Each row comes from the steps of one path. Every step used is in the known rows, and no mark comes twice. Write the path behind each row, first mark first.
In the rows, zero is written as 128.
Known rows
L/F/Z/A/J: [143 131  99 138 136 144 127 123 114 117 122 129 130 148 105 146 129 129
 102 153 111 132 126 160 117 125  96 115 160 146  91 132 145 129 133 120
 112 124 124 138 150 105 112 154 173 122  94 140 110 100  87 135 152 142]
J/B/L/A/Z/F: [142 129 144 120 125 144 119 114 119 155 143 127 120 155 159 108 135 111
 163 106 135 138 160  72 184 169 143 121 132 134  91 141 118 153 117 136
 129 128 155 134  96 133 129 150 106 127 128 133 124 153 158 128  94 115]
F/Z/A/L: [130 139  88 133 112 143 110 123 125 135 113 132 109 137  89 154 147 100
 104 105 130 129 129  90 184 180 122 127 148 117 135 146 129 119 125 132
 119 122 132 141  98 129 106 155 152 144 116 116 124  89 111 112 140 142]
R/F/J: [128 124 126  88 127 122 119 127 138  98 132 153 133  99 118 135 132 159
 143 162 118 107 128  57 112 143 156 174  73 136 113 134 116 143 129 157
 150 134 118 141 166 101 129 149 141 111 163 148 125 139  92 131 113 119]
A/Z: [141 133 154 145 146 125 139 132 119 118 119 142 115 159 132 131 107 100
 137 122 138 120 114 112 123 128 157 113  96 153  82 127 123 130 132 126
 105 127 129 112 116 121 111 167 128 133  88 129 114 123 128  96 123 134]
L/F/Z/B: [124 124 111 146 129 140 122 123 109 112 132 142 122 139 143 128 130 132
 104 154 110 147 117  82 115 105 125 116 157 149  86 123 145 151 142 118
 118 126 112 143 138 110 117 169 164 116  91 134 118 103  94 149 154 134]
Z/B/J/F/L: [108 125 130 130 138 119 127 120 141 131 137 152 121  99 146 145 124 115
 168 126 108 181 176  60 141  77 127 136 134 142 134 131 107 149 115 124
 132 131 116 144 149 121 124 129 133 126 167 132 131 116 184 150 119 124]
F/Z/A/R: [130 140  83 146 113 140 110 125 125 128 112 144 116 140 101 151 152 102
 109 112 124 132 130 121 165 178 102 151 138 129 122 154 127 135 128 133
 129 125 148 144 110 123  99 140 172 141 113 118 125  98 117 110 143 136]
J/F/R/B/L/A: [134 122 123  99 124 135 148 132 134 134 143 127 140 113 148 132 128 126
  97 112 133 175 158 152 175 105 120 159 105 135  86 148 127 137  96 146
 174 133 144 148 118 126 138 152 143 117 146 121 138 151 150 182 134 116]
R/B/J/F/Z/A/L: [106 137 104 126 132 118 116 112 140 111 148 133 121 111  87 163 135 131
 140 109 129 208 130 212 157  75 137 136  92 129 129 136 116 127 110 153
 114 130 130 162 149 100 140  97 129 126 163 123 127 120 156 132 140 115]
F/Z/B/J: [119 134 107 134 118 129 110 112 142 111 126 148 110 114 143 140 148 111
 129 117 106 138 136  65 163 118 101 137 129 132 123 140 113 165 132 140
 123 123 116 170 115 114 108 139 161 131 132 132 132  94 132 133 129 133]
Z/F/J: [143 119 125 106 173 126 107 125 138 133 135 142 127 111 130 156 126 126
 137 136 105 140 174 156 136 147 147 160 135 148 121 143 115 167 150 109
 155 132 130 117 167 120 104 155 153 131 148 150 140 122 133 155 120 133]
Z/A/L/B/R/F/J: [115 131 109 152 117 140 109 129 114 146 124 157 133 119  56 165 111 106
 115 117 130 158 131 143 147 182 162 118 169 119 168 130 123 110 114 142
  98 130 132 119 169 130 124  65 135 133 149 121 135 103 135  96 117 124]
B/J: [115 133 130 126 137 122 129 112 156 120 142 123 125 104 131 140 134 129
 153 131 114 110 146 225 141  86  88 120 136 148 128 131 105 126 123 145
 114 130 115 155 171 114 132  77 152 116 137 120 136 122 136 139 110 128]
F/L: [109 119 131 109 101 135 130 133 136 125 107 113 137 107  90 130 139 108
 170 116 128 137 146  66 125 147 116 128 124 131 135 121 125 130 134 130
 150 125 100 131  94 137 121 188 130 131 126 121 123 145 149 145 131 137]
J/B: [106 132 139 124 109 134 130 122 118 130 142 126 117 153 129 102 148 137
 142 127 140 151 144  66 125 161 123 124 119 120  99 127 125 135 114 127
 129 129 148 137 133 122 130 129 105 132 167 134 129 157 161 130 121 118]
A/Z/B/L/F: [150 127 156 165 148 124 130 125 109 133 120 164 117 149 160 132  93  83
 154 126 126 152 133  30 158 100 182  99 113 154  91 117 121 164 134 120
  91 126 133 115 117 120 110 182 125 126  91 138 119 105 143  99 121 126]
Z/B/L/A/R/F/J: [138 119 119 137 125 124 106 120 130 145 123 168 137 107 160 133 117 104
 159 126 110 173 149   7 180 122 168 139 126 134 145 139 113 177 128 148
 126 127 139 140 107 131 129 124 124 120 136 136 135 121 144 109 104 107]
L/F: [127 121 125 140 139 139 135 129 109 121 137 125 135 141 132 122 118 144
 112 163 120 134 118 162  94  96 131 106 157 152  91 118 147 123 138 115
 119 129 116 123 163 115 132 141 147 110  93 128 118 124  94 148 147 132]
R/B: [107 129 124 137 119 117 115 120 125 106 135 139 135 125  94 141 125 142
 130 119 130 210  96 171 115  95 155 138  83 114 146 117 129 148 127 146
 113 127 136 145 125 108 144 108 111 131 154 137 127 134 141 121 147 106]
L/A/J/B: [134 128 114 104 133 132 133 121 142 135 118 112 142 163 115 126 128 134
 126 118 122 143 123 179  90 154  86 121 139 134 106 160 135 115 110 150
 127 123 131 138  82 126 138  84 114 132 115 145 106 157 128 102 108 119]
J/B/L/F: [135 126 139 125 113 144 128 116 112 144 152 121 125 144 151  98 143 127
 162 132 137 149 166  53 177 140 130 102 131 130  83 117 128 151 117 133
 120 128 147 141 138 120 135 149 111 115 147 133 131 153 151 142 114 118]
F/J/B/L/A: [147 126 136  86 101 138 116 115 153 137 138 108 131 116 121 114 160 129
 169 115 122 143 157 105 164 161 119 109 129 150 110 138 100 161 119 145
 144 126 133 152 157 120 128 136 131 123 154 143 142 152 138 132 117 120]
Z/F/J/B: [136 121 132 104 165 130 109 121 133 133 143 142 121 123 131 143 136 130
 144 138 111 154 182 125 135 163 143 159 133 144 106 141 115 171 143 109
 156 132 140 121 168 118 105 155 141 134 166 154 140 135 149 156 116 128]
R/F/Z/A/L/B/J: [105 132 101 129 119 135 109 119 123 102 130 167 119 110  97 154 131 138
 121 139 120 100 114  66 142 168 140 169 104 122 118 138 126 125 121 166
 121 132 123 156 135 106 123 114 153 119 139 127 112 108  96 122 104 126]
L/A/J/F/Z/B/R: [159 129  99  98 147 132 132 129 143 135 119 127 142 144 144 141 119 120
 110 110 112 150 138 175 111 122  84 144 140 138 105 172 132 126 105 153
 141 123 109 137  80 124 131  99 136 123 114 145 108 139 132 115 108 122]
F/J: [141 125 130  95 120 126 120 125 155 119 126 118 133 104 107 135 147 135
 147 132 116 132 143 145 127 135 122 120 124 153 122 134 107 151 132 134
 141 127 119 139 178 115 120 133 150 124 146 144 142 132 119 129 137 130]
J/F/Z/A/R: [151 137  89 112 139 139 130 136 123 136 139 133 112 133 137 148 148 115
 114 116 133 147 169 108 164 137 116 163 121 142  74 164 129 112 104 123
 160 134 143 131 129 122 112 166 156 131 136 119 114 119 149 147 140 139]
R/F/Z: [122 130 109 106 123 129 117 126 123  92 129 161 121 115 136 132 138 150
 118 150 123  88 114  18 134 150 141 190  68 119  99 139 131 139 130 161
 146 131 117 153 108 104 122 171 146 115 135 136 112 125  83 134 112 125]
F/R/B: [ 90 121 135 135  98 123 139 127 134 106 120 142 149 112  98 131 125 122
  70 123 128 184 109 166 142 125 107 149  96 113 133 121 129 168 120 151
 145 125 149 162 127 115 127 127 156 127 155 124 162 141 128 161 150 109]
F/Z/B: [127 132 106 137 113 131 109 119 129 115 119 152 111 126 142 135 145 111
 117 116 113 147 126  17 155 137 119 143 123 123 122 137 125 167 133 130
 128 122 122 156  93 121 106 161 151 136 130 135 128  97 128 129 137 133]

Which path is each row?
[100 116 130 145 118 134 143 128 114 105 132 135 149 129 112 124 116 139
  72 160 120 174 105 189 106  94 118 122 133 143  93 113 147 151 133 132
 132 128 131 148 162 106 131 142 167 110 112 125 141 133  94 171 163 118]  L/F/R/B
[121 121 123  92 103 139 133 132 145 132 104 109 153 129  90 127 135 106
 161 104 122 148 147 121 103 158  80 129 136 132 127 143 127 130 118 153
 150 120  91 137  68 134 128 144 127 127 123 132 113 166 153 126 110 127]  F/L/A/J/B/R
[141 122 125 128 119 124 111 112 128 116 141 131 143 105 109 137 124 134
 158 124 124 207 123 165 170  78 160 114  95 134 128 109 124 174 132 152
 109 125 133 153 145 101 146 128 123 112 136 142 135 132 129 132 145 106]  R/B/L/F/J
[115 140  94 160 136 126 118 126 121 140 130 154 130 133  79 169 127 112
 134 122 128 201 147 220 144 127 135 152 133 135 149 150 121 114 109 131
 119 134 172 126 166 117 123  76 146 137 155 116 126 113 163 103 140 117]  Z/A/R/B/J/F
[106 132 128 116 131 119 126 114 146 104 142 127 131 115  98 149 127 132
 163 108 124 196 121 230 117  68 135 137  84 149 113 137 111 130 113 156
 125 131 116 156 129 103 145 112 127 123 138 127 116 141 160 138 132 113]  R/B/J/F/L/A/Z
[157 127 124 108 146 118 141 122 138 135 121 124 134 145 117 128 126 111
 167 130 135 162 180  80 157 128  81 110  87 114  80 128 131 160 111 150
 105 120 144 140 120 101 123 118 101 125 177 163 122 163 170 101 100 120]  A/J/B/L
[117 116 131 127 163 130 127 130 125 134 128 154 137 117 142 147 112 112
  82 137 112 139 167 149 153 156 122 178 138 128 117 138 132 167 143 113
 165 131 149 124 132 131 102 158 165 131 142 132 153 124 132 180 119 129]  Z/F/R
[158 120 111 123 124 137 116 123 131 153 126 137 143 121 162 124 123 106
 156 114 128 120 141 115 205 139 143 136 123 137 121 151 124 144 124 167
 134 126 140 138  80 138 142 116 129 108  89 113 125 143 114 114  91 112]  B/L/A/R/F
[150 129 157 161 143 122 127 124 115 136 117 164 115 145 159 133  97  77
 160 113 130 153 138  19 169 111 182 107 104 146 104 119 114 166 131 125
  93 125 137 117 105 123 109 176 119 132 103 136 122 106 154  92 116 125]  A/Z/B/L
[118 136 141 122 111 137 126 129 117 133 150 137 128 144 145  98 138 125
 128 119 138 158 151 108 133 146 108 138 130 112 114 129 120 150 109 144
 131 127 124 138 144 122 130 107 117 119 177 131 146 160 168 128 112 111]  J/B/R
[122 126 137 130 148 134 125 118 136 127 124 138 136 152 129 144 107 113
 107 108 113 135 103 250 111 137 137 143 139 161 110 160 119 131 129 143
 135 128 132 133  88 131 125 118 151 130  70 123 118 127 112 129 112 119]  L/A/Z/F/R/B/J
[128 128 118 117 100 143 116 118 122 141 140 134 123 146 153 100 154 121
 156 117 138 137 151  35 186 176 128 140 109 124  87 148 123 153 112 161
 138 127 152 155  88 125 133 138 114 118 134 123 123 163 142 120  95 111]  J/B/L/A/R/F/Z
[170 120 130 130 132 141 125 119 120 149 138 121 138 115 162 122 118 115
 156 134 123 122 159 111 204  99 138  96 148 142 106 113 130 153 134 136
 114 126 127 135 135 126 136 154 135 103  96 126 132 124 112 145 119 126]  B/L/F
[101 117 138 135  90 144 122 135 128 119 116 134 149  97  83 131 126 101
 156 104 121 148 124 126 101 153 106 120 159 132 141 111 124 151 129 152
 130 125  79 141 119 136 125 103 140 119 128 121 128 146 170 143 113 128]  F/L/B/R
[ 98 133 125 135 128 112 116 107 145 101 145 135 133 107  95 149 129 144
 149 119 120 195 108 240 126  66 129 133  91 128 149 120 113 147 123 157
 106 128 129 165 153  98 147  73 126 123 161 132 133 128 147 129 135 106]  R/B/J
[ 93 115 118 161 122 131 121 136 113 138 126 141 121 133  80 137 112 102
 118 116 150 167 102 103 131 145 169  78 142 122 111 114 146 118 127 147
  88 127 109 126 123 136 134  66 102 131 114 106 129 140 142  95 112 127]  A/L/B
[117 120 101 166 135 117 116 134 114 125 130 157 138 134 118 133 122 106
 144 135 140 219 123 163 156  90 153 135  78 135  99 130 139 165 134 156
 114 127 153 138 130 108 133 102 130 114 120 114 134 154 141  96 134 104]  A/R/B/L/F
[107 120 127  98 115 127 127 133 125 102 120 152 137 100 107 131 127 140
 158 150 125 107 132   4 110 151 152 181  72 121 123 125 128 129 130 154
 156 132 106 135 107 114 131 187 127 114 147 132 110 148 115 143 108 122]  R/F/L
[115 124 139 167 114 141 115 130 116 120 141 155 146 111 117 131 108 120
 108 112 120 142 100 214  94 139 113 117 173 130 134 112 128 156 122 160
  99 128  99 143 164 128 134  11 144 112 130 128 139 131 158 124 103 115]  L/B/R
[148 120 128  97 161 137 104 117 138 147 143 134 128 121 144 142 135 125
 153 125 109 148 182 135 160 165 144 153 144 148 112 150 111 172 141 118
 157 131 141 126 147 127 112 151 140 130 147 150 138 135 143 155 104 125]  Z/F/J/B/L/A
[109 121 131  99 115 134 126 132 125 105 112 149 139 119 110 131 120 134
 153 138 123  97 113  31  97 163 160 175  82 136 111 140 128 119 128 159
 155 132 104 133  81 122 131 185 129 117 109 128  97 148 100 131 102 122]  R/F/L/A/Z
[160 122 111 129 120 139 117 124 135 162 124 125 142 126 160 123 126  97
 155 105 127 124 147 142 211 137 132 117 140 139 124 149 121 145 125 159
 130 124 141 137  79 145 138 111 129 114  82 110 129 141 123 112  98 117]  B/L/A/R
[147 131 105 106 139 133 129 132 125 127 142 138 108 125 166 136 143 124
 122 121 126 155 166  33 156 107 127 158 113 139  73 152 128 135 109 122
 160 132 125 138 116 120 117 185 142 126 147 132 115 120 155 161 136 136]  J/F/Z/B
[140 124 128  96 134 140 141 143 128 141 131 128 131 125 148 132 122 104
 147 105 128 155 166  82 124 113 135 150 130 153  90 155 123 116 104 129
 170 132  98 118  95 138 126 189 130 120 122 122 109 146 172 154 120 131]  J/F/L/A/Z/B/R
[123 120 107  94 125 135 139 142 130 135 132 119 134 125 119 136 138 121
 153 111 135 183 157 123 117 114 133 157 106 150  84 157 131 109 107 138
 177 133 115 128  94 132 136 170 126 122 126 114 106 166 167 157 132 126]  J/F/L/A/R/B
[ 85 113 114 145 130 126 137 134 121 128 128 133 132 132  91 133 112 108
  92 143 144 182 118 148 149  93 147  87 126 131  93 116 146 123 130 147
 106 125 112 139 143 115 133 125 136 115 111 101 145 141 104 130 141 125]  A/L/F/R/B/J
[112 111 131 134 151 138 110 128 119 132 126 150 134 110 105 156 116 111
 152 121 109 146 160 122 113 166 143 156 154 137 125 125 131 161 151 114
 146 132 115 118 120 134 108 148 142 135 128 134 123 131 167 164 106 135]  Z/F/L/B
[126 121 132 115 125 139 130 123 124 116 144 116 132 138 117 115 142 152
 132 164 117 153 134 145  91 118 125  99 149 165  74 122 132 141 134 119
 128 129 119 136 199 104 126 150 152 110 125 142 128 143 104 150 149 129]  L/F/J/B
[109 137  94 154 126 129 119 127 124 139 125 148 134 126  66 169 130 105
 149 118 128 204 152 199 145 136 131 152 130 136 150 147 119 116 110 131
 126 132 163 127 156 120 121  97 148 137 155 113 125 118 169 110 142 119]  Z/A/R/B/J/F/L
[105 124  90 142 135 121 119 142 117 107 121 174 123 135 130 130 136 118
 120 156 136 139 120  62 127 144 139 187  62 130  76 151 140 148 132 163
 143 131 140 139 116 108 114 130 151 115 123 114 120 150 108  96 116 117]  A/R/F/Z
[129 139 101 117 146 129 133 119 152 126 149 129 113 112 136 153 148 120
 144 124 118 124 173 215 168  93  80 149 132 158  88 159 106 116 107 143
 140 134 127 157 172 109 119 101 173 118 143 112 126 117 152 149 119 135]  B/J/F/Z/A/R
[123 141  82 148 110 137 106 122 123 120 116 145 118 139  89 155 152 106
 110 111 124 161 120 135 161 166 112 153 125 124 129 151 127 144 127 139
 125 124 151 151 110 115 105 133 165 144 122 122 125  99 121 107 149 129]  F/Z/A/R/B
[111 138  96 172 124 127 112 128 112 141 119 156 133 141  69 164 123 109
 125 120 130 206 126 193 138 153 146 147 134 123 165 143 128 123 118 127
 112 131 176 120 148 123 121  84 139 143 147 119 129 110 150  90 146 115]  Z/A/R/B
[140 143  95 130 108 145 109 117 128 125 117 132 116 133 102 152 152 115
 109 107 118 114 128 113 168 179 101 142 152 124 139 147 123 130 125 127
 128 124 139 146 110 125 104 152 167 143 118 127 122  84 112 127 143 142]  F/Z/A
[131 114 116 104 168 134 117 128 133 140 113 133 140 125 113 158 115 109
 150 121 106 143 169 140 118 158 124 165 144 137 126 148 132 147 147 117
 159 127 114 113  84 136 109 172 137 136 117 141 114 138 147 152 105 135]  Z/F/L/A/J
[130 133 125 104 154 124 140 117 154 125 157 118 119 104 151 141 136 134
 154 131 119 119 173 215 149  68  92 136 130 157  94 144 106 109 107 138
 138 136 116 149 180 112 133  99 152 112 149 120 127 132 158 162 112 132]  B/J/F
[103 123 118 137 137 120 125 123 141 136 133 154 126 111 148 143 125 105
 163 125 109 184 164  89 132  84 126 142 143 151 127 148 110 143 114 132
 136 132 122 142 135 126 127 113 137 124 148 122 128 126 180 136 115 119]  Z/B/J/F/L/A/R
[127 128 137  94 107 131 121 121 148 121 138 115 125 122 105 118 162 138
 156 131 125 150 151 102 122 155 117 117 115 146 103 134 105 156 122 134
 142 128 132 146 181 111 121 135 133 128 174 148 143 154 142 131 133 123]  F/J/B
